Each row was made from one small tree. Brackets hold a mark, then the marks that hang from it, in alphabetical order. Every link used is in the known rows. Write each row's tree.
Known rows
(tovib tirul): [-21.2   9.0   8.5 -51.7 -13.9 -12.9 -18.6   3.5  -7.9  -4.5  -0.2  30.6
  16.3  34.2 -27.0  -8.3   3.3  12.2]
(tirul pofe (sato (roten zanif) vuga) tovib): [-36.9  32.6  50.1 -58.8   9.5 -53.1  11.4   0.2 -18.2  10.9  14.5   1.2
 -10.2  25.1  -9.1 -21.0 -31.2  40.1]
(pudeb liso (tovib (tirul pofe (sato roten)))): [-21.8  17.1  47.9 -59.3  -4.3 -20.6 -13.4  12.9 -48.5   4.9  12.5  22.6
  14.1  21.5 -33.8 -22.0 -12.5  32.5]
(pudeb tovib): [-27.2  14.5  21.0 -40.4  -7.6 -16.4  -6.0  11.0 -15.4 -20.0  -1.4  25.3
   8.7  28.2 -11.0 -18.8 -10.3  51.6]
(zanif roten): [-23.8   8.1  17.4 -40.6   2.3 -20.5  -3.4  -6.0  14.3 -22.3  -0.3   5.3
   1.5  20.7  -3.6 -13.7   6.9  17.6]
(vuga (sato roten tirul)): [-16.2   1.9   7.0 -34.8   0.8  -0.7  -2.9   2.5 -17.1 -18.8  -3.4   2.6
  29.0  26.1 -24.6  -5.1  15.4  21.8]
(pofe (tirul sato tovib)): [-29.3  17.4  10.2 -46.3   3.1 -13.1  -5.6  17.6   8.1   0.3  10.6   6.4
  17.0  26.6 -15.6 -15.6 -41.2  12.9]
(pudeb liso (tovib (tirul pofe sato))): [-24.3  15.8  43.1 -55.8 -12.8 -16.1 -21.5  15.9 -43.7   1.9  10.5  24.0
  13.0  24.2 -27.2 -19.2 -15.0  27.2]
(pofe (tirul (sato vuga) tovib)): [-22.8  20.3  12.1 -60.3   9.5 -14.5  -3.5  17.3   0.9  -2.2  11.6   3.6
  10.6  22.7  -9.5 -18.0 -34.9  16.5]
(tovib (tirul pofe (sato roten vuga))): [-23.3  10.4  28.0 -68.6  -0.4 -29.7  -6.1   1.9 -27.1  13.6   9.5  18.5
   5.8  28.5 -28.5 -16.0   2.5  20.2]
(sato (roten zanif) tirul vuga): [  1.2  24.5  37.1 -73.1   4.6 -34.4   2.6  -0.7 -32.5   8.3  -1.2  -4.6
  11.1  16.3 -20.5 -15.5  29.2  34.3]
(pofe tirul): [-11.7   7.7   8.7 -56.7   6.7  -3.1  -6.5  14.5   8.0  -5.8   3.2   9.4
   7.5  29.4 -23.5 -12.6  -7.8  12.3]
(pudeb liso (tovib (tirul (sato roten vuga)))): [-13.3  21.5  37.5 -71.6   1.3 -18.8  -8.7  13.9 -54.1  -2.1  10.3  21.2
  22.8   9.1 -28.4 -24.3  -2.6  34.6]
(vuga (sato tirul)): [-19.7  -0.2   0.4 -28.5 -11.8   7.3 -15.2   7.8 -10.8 -24.3  -6.6   4.0
  26.8  31.1 -13.5  -1.7  11.0  14.3]
(zanif (roten (sato tirul))): [-21.7   6.5  11.2 -24.0  -9.9   0.7  -8.1  -6.1   3.6 -22.8  -6.6  -1.9
  14.2  16.4  -1.3 -28.0  22.9   2.0]
(roten sato): [-26.1   7.9   2.3 -25.4  -7.6   2.0   7.8   1.5  -6.3 -24.0  -7.4   7.1
  15.4  21.4  -9.9 -33.4  15.5  11.6]
(roten (sato vuga) zanif): [-17.6  30.5  17.4 -61.4  -3.6 -10.5   9.9  -0.6 -17.2 -17.5 -11.8   3.5
   0.4   3.9  -2.4 -31.5  29.6  17.8]
(tovib (tirul pofe (sato (roten zanif) vuga))): [-22.9  20.8  34.2 -78.9  -2.5 -36.3  -6.7   0.8 -28.1  19.1   7.3  18.9
   1.8  23.4 -28.0 -13.6   6.2  21.2]
(tovib (tirul (sato roten))): [-24.6  12.0  10.1 -55.9  -5.2 -24.6  -4.3   2.6 -20.9  10.3   6.1  22.8
  28.3  22.4 -33.3 -13.1   2.4  16.4]

Write each row's tree
[-29.4   8.8  25.6 -54.7  -6.7 -28.3  -8.5   2.1 -20.4  16.6   9.0  21.5
  11.8  33.5 -34.0 -13.8  -3.5  17.1]  (tovib (tirul pofe (sato roten)))
[-24.8   8.2  36.7 -58.1  13.9 -40.9  15.8   2.5 -26.2   9.5  11.0  -5.6
  -2.8  26.2 -16.5 -24.0   0.5  36.1]  (tirul pofe (sato roten vuga))
[ -7.5  29.3  34.6 -82.1  19.0 -39.6  19.7  -4.0 -23.0  -2.8  -0.1   4.0
  -2.3   9.6 -18.7 -18.4  22.1  42.0]  (sato (roten zanif) vuga)
[ -3.8  21.6  52.8 -71.3   3.1 -38.1  -1.2  -1.6 -32.4  15.0   1.6  -5.2
  -6.6  26.6 -21.4 -15.9  22.9  35.0]  (sato (roten zanif) (tirul pofe) vuga)
[-24.5   4.3  20.8 -22.8 -11.8  -2.3 -10.7  -6.6   4.1 -19.0  -3.9  -1.4
   3.0  22.9  -2.0 -28.2  18.5   2.6]  (zanif (roten (sato (tirul pofe))))
[-13.6  30.3  57.3 -61.1   1.5 -43.0  -4.5  -2.5 -24.9  10.9   6.7  -0.2
  -8.0  31.7 -16.6 -16.7  -5.6  39.1]  (sato (roten zanif) (tirul pofe tovib) vuga)
[-18.3  32.2  23.6 -75.2  17.1 -26.5   6.2  12.1  -4.9   7.4  11.8   2.4
   9.3  12.8 -17.9 -17.8 -28.5  24.0]  (pofe (tirul (sato (roten zanif) vuga) tovib))
[-19.4  17.8  45.3 -66.9  -8.0 -17.6 -19.6  16.2 -49.5  -0.5  11.1  21.9
   7.9  20.5 -22.8 -22.0 -10.1  30.1]  (pudeb liso (tovib (tirul pofe (sato vuga))))
[-18.5  24.8  16.4 -37.3 -22.7  -4.5  -6.3   2.3 -17.0  -5.2 -12.9   1.0
  18.4  15.3 -10.6 -26.2  27.4   6.8]  (roten (sato tirul) zanif)
[-25.8  22.3  22.3 -55.8   5.3 -42.0  17.3   3.3 -19.9  10.9   3.4  -0.9
  20.9  10.5 -21.9 -15.9   4.2  30.9]  (tirul (sato (roten zanif)))
[-11.0  27.1  19.9 -54.7 -15.2  -5.9  -3.6   1.6 -26.1  -8.3 -11.9  -3.1
  10.6   9.5  -3.4 -29.6  35.8  11.2]  (roten (sato tirul vuga) zanif)
[-32.4   6.8  20.6 -49.5 -16.5 -22.1 -18.3   5.9 -15.0  12.5   6.9  22.2
  10.2  37.3 -25.6 -10.7  -7.1  10.4]  (tovib (tirul pofe sato))
[-30.8  36.2  30.4 -60.4  10.7 -48.6  16.6   1.3 -19.1   2.5  10.7   1.6
  11.0  10.7  -8.1 -20.3 -23.3  39.5]  (tirul (sato (roten zanif) vuga) tovib)
[-42.0  17.7  35.6 -39.9  -0.5 -38.7  -0.5   6.7 -10.4  -1.3  14.4   2.8
  -8.1  36.7   1.2 -20.0 -39.0  32.2]  (tirul pofe (sato vuga) tovib)
[-19.5  34.5  23.4 -46.2 -17.1 -10.0  -6.1   1.0 -19.9 -11.5  -8.0   1.8
   9.0  12.9   1.1 -29.3  12.4  14.2]  (roten (sato (tirul tovib) vuga) zanif)
[-22.9  32.0  35.6 -45.2 -18.6 -13.1  -9.6   0.7 -18.9  -6.4  -5.6   1.2
  -4.2  21.8  -0.1 -29.9   7.0  15.3]  (roten (sato (tirul pofe tovib) vuga) zanif)
[ -9.3  17.1  31.7 -47.8   5.0 -30.2   0.1  -0.3 -23.1  -3.3   6.8   1.4
  15.1  30.0 -14.9 -19.9  -5.0  36.7]  (sato roten (tirul tovib) vuga)
[-15.6  15.1  14.6 -47.0  -1.7  -7.5  -3.1   1.3 -19.5 -11.5  -6.8   2.3
  24.9  18.8 -24.4  -2.7  18.8  23.2]  (vuga (sato (roten zanif) tirul))
[-23.2  11.8  23.1 -25.7 -14.6  -1.7  -9.0   2.6 -16.6 -16.4  -1.1   1.5
   3.2  33.7  -0.7 -35.0   0.9  13.2]  (roten (sato (tirul pofe tovib) vuga))
[-12.9  32.0  43.7 -81.1  -0.9 -24.4  -9.1  13.0 -55.0   2.7   7.8  20.8
  19.3   2.5 -27.7 -21.6   0.8  35.5]  (pudeb liso (tovib (tirul (sato (roten zanif) vuga))))
[-22.4  22.1  29.2 -35.7 -24.4  -7.7  -9.6   1.6 -16.7   0.6 -10.8   0.1
   5.1  23.5 -11.7 -26.1  22.7   7.6]  (roten (sato (tirul pofe)) zanif)
[-25.2  20.1  14.5 -51.6  13.4 -19.6   4.0  13.8   2.9   5.0  13.5   5.8
  19.2  23.6 -23.8 -17.6 -37.5  19.6]  (pofe (tirul (sato roten) tovib))
[-18.7  25.2  25.0 -72.9  12.6 -43.0  19.8   2.8 -28.5   7.2   4.2  -4.4
  12.9   4.6 -15.0 -20.4  13.0  35.4]  (tirul (sato (roten zanif) vuga))
